Known rows, with every step that occurs
N-M: [-1.05 -1.50  2.08 -4.17  1.23  0.09 -1.21  2.37  2.01 -0.57 -3.34  1.40
  3.65 -0.59  2.58  2.21  2.50  0.35  0.64  1.08 -1.51  0.55 -0.09 -1.03]
Q-S: [-1.70  0.74  3.41 -1.54  4.32  0.12 -0.87  0.31  4.76 -0.66 -1.88  1.28
  2.19  1.65  1.56 -2.99 -1.57  0.46  4.18  0.73 -1.01 -1.76 -2.66 -2.87]
G-Q: [-4.42  1.92 -1.55 -0.60  2.02 -1.81 -0.69 -0.12  0.05 -1.06 -0.62  1.16
  2.17  2.01  1.79  0.58 -1.96  0.55  1.37 -0.73 -0.88  0.15  0.94 -2.38]
S-P-M-N-J-C-W: [ 3.05 -1.95  1.59 -1.30 -0.87  0.53 -0.28  2.91 -0.76 -2.54 -2.75  2.15
 -0.64 -0.97 -1.62  6.06  3.36  0.28  0.23 -1.99 -3.29  0.63  0.96 -2.60]
F-J-N-M: [-0.19 -0.65  4.58 -5.10 -0.80 -1.87 -0.07  3.83  4.04 -0.61 -4.38  0.18
  2.83 -3.50  0.91  3.36  4.36 -0.20 -1.98  1.53 -3.89  0.86  1.21 -2.05]
M-N-J-C-W-Q-S-P: [ 0.27  0.29  3.62 -0.99 -0.24  0.94  0.87  0.19  0.34 -2.59 -3.15  2.32
 -0.74 -3.10 -0.81  3.01  1.12  0.04  3.84 -0.07 -0.83  0.57 -1.28 -4.20]
G-Q-W: [-4.07  0.51 -0.36  0.82  2.35 -1.74 -3.03 -0.75  0.16 -1.55 -0.85  1.86
  4.15  1.25  2.07  1.92 -1.82  0.09  1.98 -0.33 -3.56  0.75  1.79 -1.71]
P-M-N-J: [ 1.62 -1.63  4.97 -3.18 -0.38  0.37 -0.67  2.31  1.11 -2.66 -6.00  1.74
  4.87 -0.79 -0.24  5.59  5.03  2.28  3.10  0.37 -1.40  2.85  0.85 -3.73]
W-Q-S-P-M: [-0.70  1.42  1.09 -1.21  0.52  0.86 -0.26 -0.87  5.07 -1.98  0.65  2.84
 -1.11  0.47  1.04  1.84 -1.17  0.80  4.76 -2.32 -2.14 -0.83 -2.21 -2.96]
M-N-J: [-1.03 -0.72  5.26 -2.37  0.05  0.07  0.78  1.77 -1.16 -1.65 -5.85  1.27
  4.99 -1.77  0.29  1.15  4.01  0.95  2.39  1.45  0.19  1.57  0.24 -4.27]
P-M-N-J-F: [ 1.84 -1.86  5.25 -4.13 -0.64  0.16  0.35  2.15  0.89 -2.16 -6.71  1.58
  3.88 -2.66 -0.02  5.81  5.11  2.71  5.86  0.94 -1.45  1.91 -0.22 -2.46]
C-W-Q-G: [-5.50 -0.36  2.58  0.80 -0.53  0.25 -3.89 -1.70  1.23 -0.58 -0.76  2.19
  3.95  1.37  3.27  0.81 -2.86 -0.73  3.88 -1.79 -1.78 -1.19  0.92  1.09]
F-J-C: [ 0.32  1.83  0.44 -4.88 -0.32 -1.06  0.56  2.84  1.04 -0.90 -1.86 -0.01
 -0.41 -0.10 -0.83 -0.27 -0.35 -1.51 -0.86  2.19  1.53 -2.94  2.37 -0.31]
J-C-W: [-1.93  1.02 -0.39 -1.29  2.45  0.19 -1.01  0.42 -0.47 -0.88 -2.54  1.45
 -1.00  2.55  0.29  1.27 -3.31 -1.81  0.28  1.95  0.36 -2.04  1.24 -0.11]
M-N-J-C: [ 0.34  0.09  3.91 -3.41  0.35  0.35  1.64  1.90 -1.58 -2.35 -5.68  1.33
  1.65 -1.59 -0.93  2.29  2.55  1.12  2.08  2.31  1.22  0.87  0.40 -3.56]
P-S-Q: [-1.35  0.30  1.04  1.13  0.93  0.74 -0.41 -0.34  2.45 -0.18  1.22  0.82
  2.83  1.63  0.60 -0.49 -1.32 -0.88  2.48 -1.06 -1.87 -0.13 -0.44 -5.55]
G-Q-S-P-M: [-0.73  0.94 -0.93 -0.01  2.65 -1.26 -1.15  0.44  3.61 -2.02  1.29  1.71
 -0.72  0.91  0.66  2.01 -1.47  1.65  3.26 -3.36 -3.86 -0.08 -1.36 -3.43]
P-S-Q-W: [-1.08 -0.84  2.02  2.29  1.13  0.83 -2.30 -0.86  2.65 -0.60  1.02  1.37
  4.49  1.05  0.88  0.58 -1.18 -1.22  2.99 -0.79 -4.12  0.32  0.26 -5.02]
G-Q-S-P-M-N-J-C: [ 1.32  0.91 -0.13 -1.00  1.69 -0.90  0.17  0.96  2.30 -3.29 -0.27  1.97
 -2.49 -1.40 -1.11  4.12 -0.16  2.41  4.07 -2.58 -2.78  0.80 -1.37 -4.43]
F-J-C-W-Q-S-P: [ 0.01  1.94  0.23 -2.00 -0.91 -0.47 -0.59  0.97  2.80 -1.01  0.66  0.99
 -2.80 -1.49 -0.55  0.54 -1.88 -2.96  0.93 -0.29 -0.72 -3.26  0.70 -0.90]
W-Q-S-P-M-N-J-C: [ 1.44  1.35  1.93 -2.21 -0.40  1.21  1.07 -0.27  3.91 -3.29 -0.94  3.05
 -2.77 -1.89 -0.68  3.91  0.00  1.53  5.53 -1.58 -1.06  0.10 -2.21 -3.93]
Q-W-C: [-1.10  0.92  2.97 -0.05  3.16  1.02 -2.69 -0.89  0.48 -1.56 -2.19  1.56
  2.25  1.03  1.06  0.94 -2.47  0.63  2.87  2.29 -1.57 -0.45  1.77 -1.22]
M-N: [-2.06 -0.14  5.25 -2.02  1.54  0.59  0.59  0.77 -0.36 -0.99 -4.76  0.78
  4.81  0.17  1.23  1.34  2.33  1.47  1.12  2.38 -1.46  1.59 -0.30 -3.45]
L-F-J: [-1.26  0.59  1.23 -5.69 -1.49 -1.85  0.40  2.49  0.15  0.98 -3.42  1.61
  4.30 -0.89 -0.15 -2.17  1.72 -0.49  4.28  0.36  1.72 -4.30 -0.29  0.90]
S-Q-W-C: [-2.29  1.73  1.01  1.71  0.25  1.40 -1.32 -0.69  0.01 -0.26  0.18  2.16
  2.76 -0.77  0.86  1.71 -1.79 -2.03  0.73  1.45 -1.78  0.39  1.80 -1.06]
G-Q-W-C-J: [-3.34  2.26 -0.17  0.71  2.08 -0.90 -2.38 -0.74  0.50 -2.16 -0.21  1.02
  0.38 -0.89  0.72  1.99 -4.12 -0.48  3.23 -0.70 -1.27  0.50  2.56 -1.54]

Rows
[ 0.35 -0.63  3.81  0.93  0.55  1.25 -1.53  0.19  4.79 -1.40 -0.08  0.75
  0.81 -3.51 -0.13  4.27 -0.94 -1.02  3.07 -0.98 -4.91  2.12  0.35 -5.28] => P-S-Q-W-C-J-N-M
[-0.67  1.94  3.71 -3.50  1.50  0.70  1.01  2.17  2.94 -1.68 -3.69  0.00
 -3.15 -3.49 -0.38  2.99 -1.48  0.08  1.50  0.85  0.43  0.86  1.03 -1.96] => W-C-J-N-M
[ 0.02  0.83 -0.43 -1.00  0.00  0.01 -0.19  0.72  0.78 -2.15 -1.43  2.79
 -2.87 -1.22 -0.88  0.73 -1.53 -2.14  3.77 -1.47  1.10 -2.36 -0.21 -2.23] => N-J-C-W-Q-S-P
[-0.30 -0.62  3.08 -6.87 -1.68 -2.22  0.81  3.40  2.21  0.55 -5.23  1.85
  3.58 -3.43 -0.03  1.84  4.05  0.78  3.01  0.75 -1.61 -1.98 -1.03  0.15] => L-F-J-N-M
[-1.24 -1.21  2.74  0.78  0.16  0.78 -1.85  0.05  2.81 -0.57  2.01  0.64
  3.63  1.52  1.11 -0.66 -1.75  1.14  3.83 -2.60 -2.82 -0.93 -0.18 -3.09] => P-S-Q-G
[-3.28 -0.06  0.91  1.52 -0.37  0.34 -1.81  0.29  0.22  0.17 -0.64  2.51
  5.71 -0.33  1.52  1.31  0.11 -3.22 -0.34  0.86 -3.30  0.31  1.56 -0.74] => S-Q-W
[-1.69  0.49  2.71  0.26 -0.78  0.98 -0.93  1.15  2.32 -0.76 -1.52  1.86
  1.51 -4.90  0.45  5.05 -0.05 -2.71 -0.10  0.75 -3.73  2.20  1.70 -1.05] => S-Q-W-C-J-N-M
[-2.40  0.27  1.62  1.62  0.63  0.74 -2.92 -1.60  3.94 -1.08 -0.12  2.85
  0.92  0.61  1.83  2.69 -1.75 -1.73  4.09 -2.47 -3.42 -0.36 -1.19 -2.23] => C-W-Q-S-P-M
[-2.46  1.01  1.42 -0.47  1.92 -1.13 -2.19  0.08  2.29 -2.47 -1.79  1.21
 -0.05 -3.26  0.99  5.67 -2.05  0.54  2.28 -0.41 -4.07  2.58  1.91 -2.09] => G-Q-W-C-J-N-M
[-0.98 -0.60  1.91 -4.07 -0.21 -1.31  1.47  2.12 -0.78 -0.44 -5.32  1.45
  2.06 -2.92  0.69 -1.16  1.98 -0.36  6.79  0.82  1.96 -2.71 -0.60 -0.57] => N-J-F
[-1.02  2.41  1.12 -2.52 -0.32 -0.48 -1.07  0.33  3.47 -0.95 -0.60  0.88
 -1.20 -1.13  0.01  0.36 -2.35 -2.74  2.02  1.22  0.44 -2.78  0.89 -0.87] => F-J-C-W-Q-S
[-0.75  0.90  0.02 -5.20 -1.32 -1.53  0.02  1.95 -0.44  0.62 -3.19  1.82
  1.47 -0.83 -0.97 -0.55 -0.23 -1.52  3.88  0.94  1.90 -4.86  0.16  1.76] => L-F-J-C-W
[ 1.50  0.27 -0.20 -1.47 -0.46  0.21 -0.82  1.06  1.74 -2.78 -1.83  3.06
 -2.80 -1.16 -1.34  3.24 -0.49 -1.32  4.27 -1.99  0.31 -1.42  0.05 -2.30] => N-J-C-W-Q-S-P-M
[ 0.50  0.99  1.13 -0.72  0.88  1.43 -0.54 -0.86  2.31 -2.44 -1.21  2.58
 -3.29 -0.02 -0.48  5.53 -2.10 -0.01  2.96 -0.03 -2.26 -0.11 -0.89 -1.99] => J-C-W-Q-S-P-M-N
[-0.52 -0.33  4.84 -1.60  1.87  0.63 -2.23  1.26  2.90 -2.07 -3.93  1.13
  0.70 -3.52  0.52  4.19 -0.83 -0.54  2.11  1.32 -3.30  1.36  1.84 -1.11] => Q-W-C-J-N-M
[-1.44  1.07  1.46 -3.12 -2.02 -0.72 -1.94  1.09  1.56 -1.15 -0.43  0.66
  0.03 -0.74  0.38  0.96 -2.08 -1.46  1.35  0.17  0.26 -3.06  2.67  1.75] => F-J-C-W-Q-G
[-1.37  0.87  3.16 -0.46  2.00  0.85 -2.48  0.37  1.14 -1.70 -2.38  0.98
  1.28 -1.12  0.31  0.56 -2.96 -1.62  3.14  1.04 -0.53 -0.78  2.52 -0.56] => Q-W-C-J
[-3.51  2.59  1.96 -1.36  1.72  0.62 -0.25 -2.02  4.97 -1.25 -0.51  2.38
  0.86  0.95  2.20 -0.93 -2.79  0.31  5.61  0.01  0.08 -1.07 -2.45 -2.90] => W-Q-S
[-1.14  0.61  3.37 -1.33  1.84  0.60 -1.44  0.14  0.94 -1.16 -3.10  0.78
  0.23 -3.03  0.55  0.83 -2.90 -1.22  5.95  1.61 -0.58 -1.78  1.38  0.75] => Q-W-C-J-F
[-5.03  1.32  2.30  1.55  1.69  0.51 -2.75 -2.64  3.64 -0.39 -0.98  2.44
  2.41  0.94  2.86 -0.06 -3.20 -2.28  4.70 -0.48 -1.54 -0.82 -1.37 -2.15] => C-W-Q-S
[-1.37  1.88 -1.00 -0.27  1.61  0.79 -0.46 -0.99  1.70 -1.54  0.17  2.49
 -4.12  1.09  0.09  1.71 -4.41 -1.75  2.30 -0.22 -0.77 -2.50 -0.72 -1.02] => J-C-W-Q-S-P
[-0.75  0.20  0.09 -1.94  0.55 -0.54 -0.68  1.77 -1.30 -1.60 -3.94  1.96
  0.05  0.11 -0.69  0.52 -0.54 -2.22  2.01  0.57  2.33 -1.85  1.70 -1.39] => N-J-C-W
[-1.47  0.00  0.80 -2.06 -1.15 -0.27 -1.54  0.85 -0.57 -2.26 -2.50  2.46
 -0.01 -0.37  0.09  1.16 -1.66 -0.70  4.21 -1.02  2.01 -2.11  1.71  0.42] => N-J-C-W-Q-G
[ 2.82 -2.14  2.49 -1.99 -1.11  0.26  0.34  3.48 -0.31 -2.33 -2.97  1.92
  1.48 -0.95 -1.02  4.56  5.01  1.32  0.52 -2.40 -3.34  0.98  0.55 -3.42] => S-P-M-N-J
[-3.93  0.81  1.35  2.03  1.06  0.54 -2.28 -1.93  3.00 -0.44  0.30  2.64
  0.84  0.46  2.22  0.17 -2.78 -2.54  3.56 -1.94 -2.70 -1.32 -1.52 -2.25] => C-W-Q-S-P
[ 1.55 -0.27  4.55 -2.02 -0.14  1.17 -1.26  0.02  3.25 -3.33 -4.67  2.62
  1.37 -1.67 -0.47  7.02  1.97  1.53  5.69  0.16 -1.45  2.50 -0.58 -3.80] => P-M-N-J-C-W-Q-S
[ 3.08 -1.24  3.29 -0.84  1.80  0.77 -0.87  1.72  3.59 -2.52 -1.95  2.18
 -1.48 -1.31 -1.19  3.19  1.15  0.61  3.91 -1.83 -3.43 -0.40 -2.13 -3.69] => Q-S-P-M-N-J-C-W
[-3.49 -0.53  1.78 -0.37 -1.52  0.34 -1.18  1.47  0.48  0.18  0.61  1.60
  4.72  0.28  1.87 -0.27 -0.58 -0.20  0.75 -1.45 -1.71 -1.18  1.06  1.68] => S-Q-G
[-1.26  2.92  2.11 -3.45  1.27  0.80  1.88  0.99  0.68 -0.66 -2.78 -0.37
 -3.73 -3.26 -0.20 -0.76 -3.75 -0.73  6.22  1.24  3.59 -2.78  0.27  0.36] => W-C-J-F
[-1.56  1.16 -0.47 -1.81 -0.53 -0.21 -0.41  0.44 -0.85 -1.93 -3.12  2.56
 -0.74 -0.34 -0.38  1.32 -1.36 -2.27  3.10  0.19  2.77 -1.53  1.52 -1.54] => N-J-C-W-Q
[ 1.80 -0.78  2.28 -1.35  2.82  0.38 -0.88  1.81  5.03 -1.60 -0.43  1.83
 -0.24  1.19  0.15  0.47  0.48  1.09  3.09 -2.28 -3.76 -1.54 -2.49 -2.95] => Q-S-P-M
[-2.79  1.00  0.27 -1.36  0.51  0.60 -1.85 -0.89  0.42 -1.62 -0.93  2.08
 -1.32  1.89  1.04  2.17 -4.67 -0.26  2.75  0.21  0.16 -2.28  1.22  1.62] => J-C-W-Q-G
[ 2.25 -0.98  1.00 -1.16 -2.01  0.84  0.00  1.59 -0.35 -2.86 -1.99  2.74
 -1.43 -1.46 -1.36  6.85  2.58  0.21  1.32 -2.40 -2.90  0.92  0.84 -2.80] => S-P-M-N-J-C-W-Q
